Every row comes from one small tree of marks. Brackets hold a mark, then the marks that hang from it, in alphabetical order. Every link used is in the known rows. Which tree was each row made from?
Known rows
{U M}: [-0.68 -0.87  1.29 -1.92 -5.09 -0.76  1.17 -3.46  3.09 -2.18  0.31  1.59
 -0.89 -1.86  0.49  2.81  1.19 -0.72]
{R {C G}}: [-0.83  0.62  1.69 -0.96 -4.48  0.97  1.52 -4.01  2.95  0.07  1.49  0.11
 -0.60 -2.00  2.62  1.68  1.39  0.73]
{C G R W}: [ 1.17 -0.45  2.42 -1.26 -1.19 -1.01  1.83 -4.20 -0.24 -1.11  0.90  1.95
 -2.42  0.39  2.07  0.69  1.05 -0.92]
{R {C {G Z}} {S U W}}: [ 1.78  2.35  0.13  0.10 -3.87 -1.30 -1.53  1.41  3.79 -1.64  1.84 -2.85
 -0.77 -3.53  2.44  1.55  2.73  2.20]
{C G {R {S W}}}: [ 0.58  0.95  1.52  1.14 -3.59 -0.85 -1.22 -2.70  2.83 -1.72  1.32  0.16
 -1.84 -1.73  2.06  1.55  0.59  1.47]
{S {R C} U W}: [ 2.21  2.16  0.92 -2.05 -2.43 -2.16 -1.59 -0.93  4.27 -0.79  3.68  1.11
 -0.65 -3.25  2.52  2.04 -0.18  3.97]
{Z {G {C W}}}: [ 3.09 -0.89  3.13 -2.49 -1.09 -1.93  1.16 -3.22  0.79  0.77  2.67  1.20
 -0.61 -0.97  1.82  3.25  1.87 -2.60]
{C G}: [-0.21  0.82  1.53 -1.95 -3.69  0.79  1.47 -4.85  1.87 -0.11  1.52  0.60
 -0.89 -0.39  2.26  1.95  0.67 -1.34]
{G C}: [ 2.06  0.13  0.25 -1.59 -3.90  0.07  1.86 -3.60  1.60 -0.90  2.92  0.36
 -0.57 -1.05  2.40  3.26  1.42 -1.26]
{Z {G {C R W}}}: [ 3.10 -1.07  2.41 -1.38 -0.33 -2.07  0.65 -3.31  0.01 -0.06  2.49  1.33
 -0.97 -0.84  1.48  2.17  1.59 -2.10]
{Z G}: [-0.43  0.60  1.89 -1.50 -2.59  0.21  0.18 -5.03  2.59  0.85  2.37  0.87
  0.13 -2.06  0.69  3.38  1.15 -1.74]
{C G R}: [ 0.01  0.38  0.92 -0.89 -2.90  0.65  0.98 -5.09  1.15 -0.83  1.19  0.61
 -1.31 -0.15  1.59  0.68  0.46 -0.50]
{S R}: [ 0.74  0.67  0.47 -2.45 -3.55  0.23  0.31 -3.97  2.91 -0.32  2.62  2.19
 -0.66 -0.93  2.05  1.84  0.00  0.55]
{C G {R {S U W}}}: [ 1.98  1.86  0.48  0.63 -1.77 -1.81 -1.98 -0.98  2.43 -1.66  1.71 -0.48
 -1.73 -2.05  1.51  1.14  0.01  1.50]
{R C S}: [-1.08  0.46 -0.34  1.06 -5.69  0.57  0.97 -1.52  4.74 -1.01  2.12  0.62
 -0.36 -3.96  2.22  3.62  2.17  2.10]
{R {C {G Z} W} {S U}}: [ 2.35  1.04  0.17 -0.40 -2.30 -1.83  0.61  2.20  2.17 -1.12  1.07 -1.04
 -1.07 -2.72  2.42  1.41  3.32  0.28]
{S R U}: [ 2.10  1.72 -0.37 -3.00 -1.75 -0.77 -0.54 -2.25  2.60 -0.23  2.75  1.62
 -0.61 -1.28  1.58  1.67 -0.82  0.30]
{G {C {R {S U}} W} Z}: [ 5.17  0.16 -1.96  0.13 -1.16 -2.92  0.46  2.00  0.24 -2.81  2.14 -0.75
 -1.49 -1.37  1.78  1.86  3.24 -0.72]

Which tree is each row?
[ 1.13  1.15 -1.88  1.15 -2.17 -0.96 -0.58 -0.81  2.53 -1.78  2.01  0.53
 -1.05 -2.59  0.65  2.29  0.79  0.85] | {C {R {S U}}}
[ 4.09 -0.53  0.38 -2.53 -2.97 -1.35  2.59 -1.54  0.04 -2.23  2.54 -0.17
 -1.38 -0.30  2.65  2.99  3.56 -2.06] | {G {C W} Z}
[ 2.78  2.24 -0.56  0.38 -2.18 -1.66 -2.18  0.33  2.10 -2.28  1.60 -2.40
 -1.40 -2.11  1.47  0.74  1.84  1.00] | {C {G Z} {R {S U W}}}
[ 0.68  1.23  1.94 -1.76 -4.28 -0.76 -0.78 -2.71  4.59 -0.83  3.43  1.69
 -0.80 -2.66  2.89  2.26  0.48  3.77] | {S {R C} W}
[ 4.27 -0.43  0.75  0.28  0.78 -3.50 -1.12  0.30  0.84  0.14  2.33  0.41
 -0.76 -2.32  1.02  1.92  1.33 -1.24] | {Z {G {C {R {S U}} W}}}
[ 1.58  1.71  2.06 -2.54 -4.46 -0.15 -1.20 -1.94  3.47 -0.94  2.47 -1.00
 -0.57 -1.72  3.58  0.38  1.79  2.60] | {S {R {C {G Z}}} W}
[ 1.75 -0.27  0.50  0.38 -2.73 -0.86  0.78 -0.83  0.73 -2.00  0.45 -0.12
 -2.18 -0.49  2.12  0.90  3.19 -0.62] | {C {G Z} {R S} W}
[ 2.70 -0.03 -1.37 -0.91 -3.91  0.09  1.23 -2.66  0.41 -2.50  2.71 -1.32
 -0.42 -0.46  1.83  1.61  3.00 -0.94] | {G {C R} Z}
[ 1.85  2.02  0.13 -0.04 -2.79 -1.75 -1.24 -0.20  3.79 -1.75  2.73  0.00
 -1.41 -3.25  1.58  4.02  0.60  1.34] | {R {S U W}}
[ 3.85  1.10  0.74  0.74 -0.76 -3.06 -3.13 -0.53  2.55 -0.37  3.18 -1.20
 -0.04 -3.42  0.92  2.35  0.41  0.36] | {Z {G {C {R {S U W}}}}}
[ 0.04  1.61 -1.43  0.81 -3.85 -0.55  0.10  0.30  4.50 -0.95  2.39  0.22
 -0.27 -4.45  1.46  3.16  1.58  1.78] | {R C {S U}}
[ 2.03  0.11  1.97 -2.85 -3.12 -0.68  0.91 -1.39  1.80 -0.52  1.42  0.65
 -1.20 -0.59  3.53 -0.01  2.76  0.64] | {S {R {C {G Z} W}}}
[ 1.12 -0.01  2.05 -1.83 -3.48 -0.51  2.13 -1.77  1.21 -1.07  1.19 -0.36
 -1.46 -1.32  3.02  1.62  3.84 -0.36] | {R {C {G Z} W}}
[ 0.21 -0.39  2.34  0.32 -3.63 -0.75  1.56 -1.05  3.06 -0.33  0.68  1.25
 -1.83 -2.38  3.02  1.95  2.30  0.89] | {R {C G W} S}
[ 2.47  0.57  0.99 -2.43 -0.94 -2.49  0.76 -0.27  2.47 -0.29  2.70  2.57
 -1.36 -2.33  2.26  1.65  0.49  1.84] | {S {R {C W}} U}
[ 1.87 -0.02  1.29 -1.43 -1.77 -0.87  1.54 -2.81 -0.58 -2.00  1.02  0.12
 -2.07  0.53  1.95  0.52  3.05 -1.49] | {C {G Z} R W}
[ 0.87  1.06  0.63 -2.35 -4.55  0.93  0.04 -2.29  3.02 -0.05  1.68 -0.69
 -0.07 -1.12  3.14 -0.05  2.06  1.01] | {S {R {C {G Z}}}}
